What can hang from each mark
q_891: q_968
q_968: q_425 q_631 q_891
q_425: q_844
q_303: q_390 q_747
q_844: q_425 q_631
q_631: q_629 q_844 q_968
q_629: q_390 q_631

Known rows, with every way that one mark hangs from another
{q_631 q_629 q_844 q_968}: [-3.29  1.47 -1.27  0.91  6.15  0.71 -0.05 -2.22 -5.95 -0.46  1.40  2.74
  1.67 -1.20  1.45 -0.34  0.92  3.91 -0.36 -2.21]
{q_425 q_844}: [-0.60 -0.08 -1.60 -0.57  2.10  0.75  0.14 -0.63 -2.41 -2.86  1.07 -0.33
 -0.44  1.81  0.02  1.96 -0.72 -1.60  2.72  0.06]
{q_425 {q_844 {q_631 q_629}}}: [ 1.01  2.31 -2.23  1.30  4.08 -2.32  0.93  1.18 -2.33 -2.48  1.14  1.15
  0.84  1.08  1.26  2.03 -0.58  0.14  1.03  0.07]
{q_425 {q_844 {q_631 q_968}}}: [ 0.78 -0.12 -2.05  0.80  3.13 -0.14  2.50 -0.41 -2.56 -0.87 -0.43  1.47
  1.08  2.66  1.99  2.36  1.01  0.45  0.61  0.59]
{q_629 q_390 {q_631 {q_968 q_425}}}: [-4.31  3.00 -0.57  0.72  3.69  4.58  0.61 -3.09 -3.60  1.49 -0.96  1.73
  0.16 -2.75 -4.17  1.06  1.15  1.32 -2.40  0.40]
{q_844 q_631}: [-1.20  2.17 -0.15  0.27  3.60  0.70  0.83  1.81 -2.18 -2.80  0.30  0.46
 -1.08  1.60  0.46  4.09 -1.43 -2.33  2.65  1.53]
{q_968 q_425 q_631 q_891}: [ 2.16 -1.06 -0.28 -0.10  3.37 -1.07 -2.12  0.86  0.70 -2.30 -0.27  1.81
 -4.66  2.33  0.18  1.06 -2.81 -2.76 -2.89 -0.80]
{q_844 q_425 q_631}: [ 1.29  0.50 -0.90  0.44  2.26 -0.33  1.80  2.45 -1.53 -2.60 -0.73  1.01
  0.01  2.96  1.38  3.55 -1.91 -0.93  3.18  0.93]
{q_303 q_390 q_747}: [-6.28  2.10 -1.54 -1.08  1.54  5.52  2.17  1.61 -4.30 -6.38  2.48 -1.37
  1.65  0.82 -1.88  5.31 -3.07 -4.39  6.09  0.52]
{q_629 {q_631 q_844 {q_968 q_425}}}: [-3.34  2.05 -1.84  0.19  3.44  2.59 -0.57 -2.90 -5.26  1.24  0.11  2.70
  0.17 -0.70 -1.46  2.35  1.50  3.39 -2.33 -0.28]
{q_891 {q_968 {q_425 q_844}}}: [-0.01  1.41  1.41  1.00  2.85 -0.66  0.13 -1.53  0.12 -2.23  1.14  0.39
 -4.16  1.89  0.97  3.04 -0.66 -0.47 -1.15  0.73]
{q_891 {q_968 q_425 {q_631 {q_629 q_390} q_844}}}: [-0.97  2.52  1.59  2.13  6.55 -2.31 -1.01 -1.10 -0.55 -0.95  0.84  2.40
 -2.52 -1.07  0.60  0.01  0.59  2.23 -4.46  0.55]
{q_629 {q_631 {q_968 q_425}}}: [-3.13  2.90  0.02 -0.21  2.34  3.49  0.16 -1.66 -4.26 -0.54  0.36  1.37
 -1.01 -1.00 -2.54  2.49  0.14  0.94 -2.00  0.14]
{q_844 q_425 {q_631 q_629 {q_968 q_891}}}: [ 2.69  0.12 -1.59  2.65  4.47 -1.74  1.49  0.99 -1.91 -0.78 -0.67  3.44
  0.97  1.70  3.08  0.68 -2.86  2.38 -1.61 -1.57]
{q_629 q_390 {q_631 q_844 {q_968 q_425}}}: [-4.36  2.36 -2.28  1.41  4.56  3.74 -0.19 -4.15 -4.83  3.07 -1.22  3.10
  1.44 -2.57 -3.34  1.00  2.69  3.46 -2.94  0.04]
{q_303 q_390}: [-3.68  0.71 -0.55 -0.37  1.48  3.87  0.93  1.53 -3.34 -4.82  2.52 -1.53
  0.08  0.74 -0.13  3.82 -2.32 -4.57  4.32  0.45]
{q_968 q_631}: [-0.78  0.02  0.83 -1.90  3.21  0.50 -0.18  1.73 -1.69 -4.40  1.09 -0.41
 -1.61  1.48 -0.33  0.72 -1.20 -2.90  1.02  1.48]
{q_425 {q_844 q_631}}: [ 0.89  0.74 -2.12  0.60  2.65 -1.05  1.43  0.91 -1.82 -2.13  0.07  0.56
  0.09  2.40  1.28  3.48  0.03 -1.49  2.14  1.12]
{q_891 {q_968 {q_631 q_629}}}: [-0.77  2.55  3.16 -0.43  4.89 -2.12 -0.44  0.86 -0.64 -4.87  2.97 -0.14
 -2.74 -0.12  1.32  0.36 -2.11 -0.70 -2.25  1.63]
{q_844 q_425 {q_631 q_629 q_968}}: [ 1.10  1.68 -0.36  1.83  4.29 -1.05  2.66  1.45 -3.10 -1.64 -0.39  2.43
  1.87  1.14  2.17  0.88 -1.02  2.96  0.19 -0.86]
{q_631 q_629 {q_968 q_891}}: [-1.32  0.81 -0.57  1.22  5.13  0.69 -0.54 -1.39 -3.22 -1.63  1.34  2.16
 -0.68 -0.58  0.98 -0.59 -3.02  1.10 -1.83 -2.77]
{q_968 {q_631 {q_629 q_390} {q_844 q_425}} q_891}: [ 1.89 -1.74 -3.15  1.35  5.75 -2.57 -1.80 -0.38 -1.26 -0.24 -0.33  3.42
  1.15 -0.11  0.79 -2.32 -1.98  1.80 -2.55 -1.25]
{q_631 q_629 {q_844 q_425} {q_968 q_891}}: [ 0.69 -1.51 -3.05  1.86  5.19 -0.78 -0.67 -2.11 -4.12  0.64  0.18  4.11
  1.76  0.55  2.74 -1.16 -1.76  4.66 -1.90 -3.71]
{q_891 {q_968 q_425}}: [-1.92  2.59  2.88  0.76  3.52  0.51 -0.14 -0.59 -0.34 -2.99  1.34  0.45
 -5.31  1.13  0.55  3.54 -1.56 -1.30 -0.71  0.98]

Rows
[ 0.53  1.85 -1.15  2.16  5.71 -0.89  0.64  0.47 -2.61 -1.27  0.52  2.77
 -0.19  0.34  2.10  1.30 -2.24  0.87 -1.99 -1.29] -> {q_844 {q_631 q_629 {q_968 q_891}}}
[-1.35  4.38 -0.01  3.51  6.57  0.58  1.78 -0.37 -2.34  0.60 -1.30  3.39
  0.02 -0.85 -0.33  0.89  1.14  2.53 -2.28 -1.02] -> {q_844 {q_631 {q_629 q_390} {q_968 q_425}}}
[ 0.49  3.94  0.62  3.57  5.01 -2.59  0.79 -0.93  0.32 -0.67  0.07  1.93
 -2.28 -0.09  0.74  1.98  0.20  1.37 -2.90  0.96] -> {q_891 {q_968 {q_425 {q_844 {q_631 {q_629 q_390}}}}}}
[-0.27 -1.35 -3.57  2.95  6.15  0.14 -0.18 -3.26 -3.69  2.33 -1.07  4.44
  2.62 -1.09  1.34 -2.49 -0.78  5.12 -2.47 -3.23] -> {q_631 {q_629 q_390} {q_844 q_425} {q_968 q_891}}
[ 0.90 -0.14 -0.68  0.95  2.79  0.45  3.13  1.28 -2.47 -1.27 -1.67  2.01
  1.24  3.04  2.01  2.47 -0.60  1.09  1.30  0.27] -> {q_844 q_425 {q_631 q_968}}
[ 0.86 -2.64 -2.30 -0.72  4.41 -1.25 -2.32 -0.08 -1.45 -1.91  0.77  1.90
 -1.57  2.00  1.62  0.55 -2.12 -1.58 -1.44 -0.06] -> {q_968 {q_631 q_844} q_891}
[-0.85  1.14 -2.09  0.74  4.31 -1.16 -0.85 -0.14 -4.33 -1.93  1.23  2.35
  1.55  0.00  1.12  0.54 -1.37  3.23  2.02 -1.93] -> {q_631 q_629 {q_844 q_425}}
[-0.90  0.65 -3.23  1.72  3.10  2.44 -0.31 -4.32 -2.18  2.64 -1.35  2.81
  0.26 -1.59 -3.18  0.40  0.10  1.49 -4.44 -0.35] -> {q_629 q_390 {q_631 {q_968 {q_425 q_844} q_891}}}
[ 2.67  1.49 -3.06  3.60  4.94 -2.22 -0.50 -0.81  0.34  0.77 -1.26  3.64
 -1.38  0.44  0.05  1.34 -1.64  0.44 -2.96 -1.54] -> {q_968 {q_425 {q_844 {q_631 {q_629 q_390}}}} q_891}
[-0.65  3.05  0.56  0.74  5.60 -0.57 -0.92  0.37 -1.05 -2.06 -0.26  1.60
 -1.91 -1.28 -2.24 -1.20 -0.09  0.10 -2.42 -0.38] -> {q_968 q_425 {q_631 {q_629 q_390}}}
[-0.62 -1.22 -3.68  0.17  2.60  1.36 -0.64 -2.66 -4.64  1.16  0.01  2.97
  1.82  0.31  0.37  1.27 -1.45  3.03 -2.08 -0.68] -> {q_629 {q_631 {q_844 q_425} {q_968 q_891}}}
[-5.10  2.19 -0.91  0.00  3.48  4.89  0.75 -2.78 -4.48  0.77 -0.05  0.96
  1.66 -3.16 -3.70  0.85  0.64  0.53 -1.22  1.64] -> {q_629 q_390 {q_631 q_968}}
[ 2.09 -0.90 -2.47  1.24  2.45 -0.63 -1.50 -1.42 -0.22 -0.93 -0.40  1.82
 -3.39  2.40  0.25  2.05 -2.43 -1.54 -0.96 -2.10] -> {q_968 {q_425 q_844} q_891}
[ 4.27 -0.31 -2.02  1.06  3.83 -3.87 -1.88 -0.06  0.34 -1.98  0.47  2.65
 -2.62  1.50  0.63 -0.86 -2.49  0.29 -4.59 -1.99] -> {q_968 {q_425 q_844} {q_631 q_629} q_891}
[ 0.12  2.76 -1.13  3.95  6.86 -0.32  0.67 -0.94 -1.41  1.34 -1.57  4.13
 -0.71 -0.64  0.24  0.45 -0.81  1.91 -3.79 -1.88] -> {q_844 {q_631 {q_629 q_390} {q_968 q_425 q_891}}}
[-0.10  1.33  3.54 -0.24  3.71 -1.23 -0.33  0.40  0.69 -3.56  1.09  0.37
 -5.15  2.07  0.89  1.97 -1.32 -1.62 -2.68  1.74] -> {q_891 {q_968 q_425 q_631}}
[ 2.05  0.09 -1.88  1.29  5.77 -3.31 -3.30 -0.12 -1.08 -1.09  0.51  3.61
 -2.58  0.73  1.26 -0.34 -1.96  1.42 -4.30 -2.35] -> {q_968 q_425 {q_631 q_629 q_844} q_891}
[ 1.43  2.44 -0.75  1.35  3.85 -1.76  1.27  2.85 -2.20 -3.05  0.21  1.71
  0.73  1.19  1.40  2.14 -2.34  1.08  1.93 -0.27] -> {q_844 q_425 {q_631 q_629}}
[-2.35  2.25 -1.13  1.93  6.14  0.51 -0.40 -2.53 -5.09  0.25  0.31  3.99
 -0.02 -0.52  0.88  0.15  1.39  4.82 -1.84 -3.24] -> {q_631 q_629 q_844 {q_968 q_425}}
[-2.10  1.13 -0.95  2.16  6.27  1.70 -0.12 -2.63 -2.88  0.18  0.27  2.61
  0.49 -2.17 -0.55 -1.91 -1.85  1.24 -2.39 -2.22] -> {q_631 {q_629 q_390} {q_968 q_891}}
[ 0.98 -1.99 -1.48 -1.15  2.95 -0.83 -0.36  0.92 -2.53 -2.49  0.00  1.29
  0.39  2.48  1.35  0.30 -0.25  0.48  1.04  0.54] -> {q_968 {q_631 {q_844 q_425}}}
[ 1.78  0.34 -1.76  3.22  5.33 -0.61  1.76 -0.14 -1.46  0.87 -1.75  3.80
  1.82  0.02  1.40 -0.48 -1.92  2.63 -1.94 -1.40] -> {q_844 q_425 {q_631 {q_629 q_390} {q_968 q_891}}}
[-2.03  0.49 -2.05  2.21  6.18  1.05  1.13 -2.73 -5.14  1.50 -0.79  3.66
  3.55 -1.41  0.19 -2.13  1.37  5.59 -0.63 -2.30] -> {q_631 {q_629 q_390} {q_844 q_425} q_968}
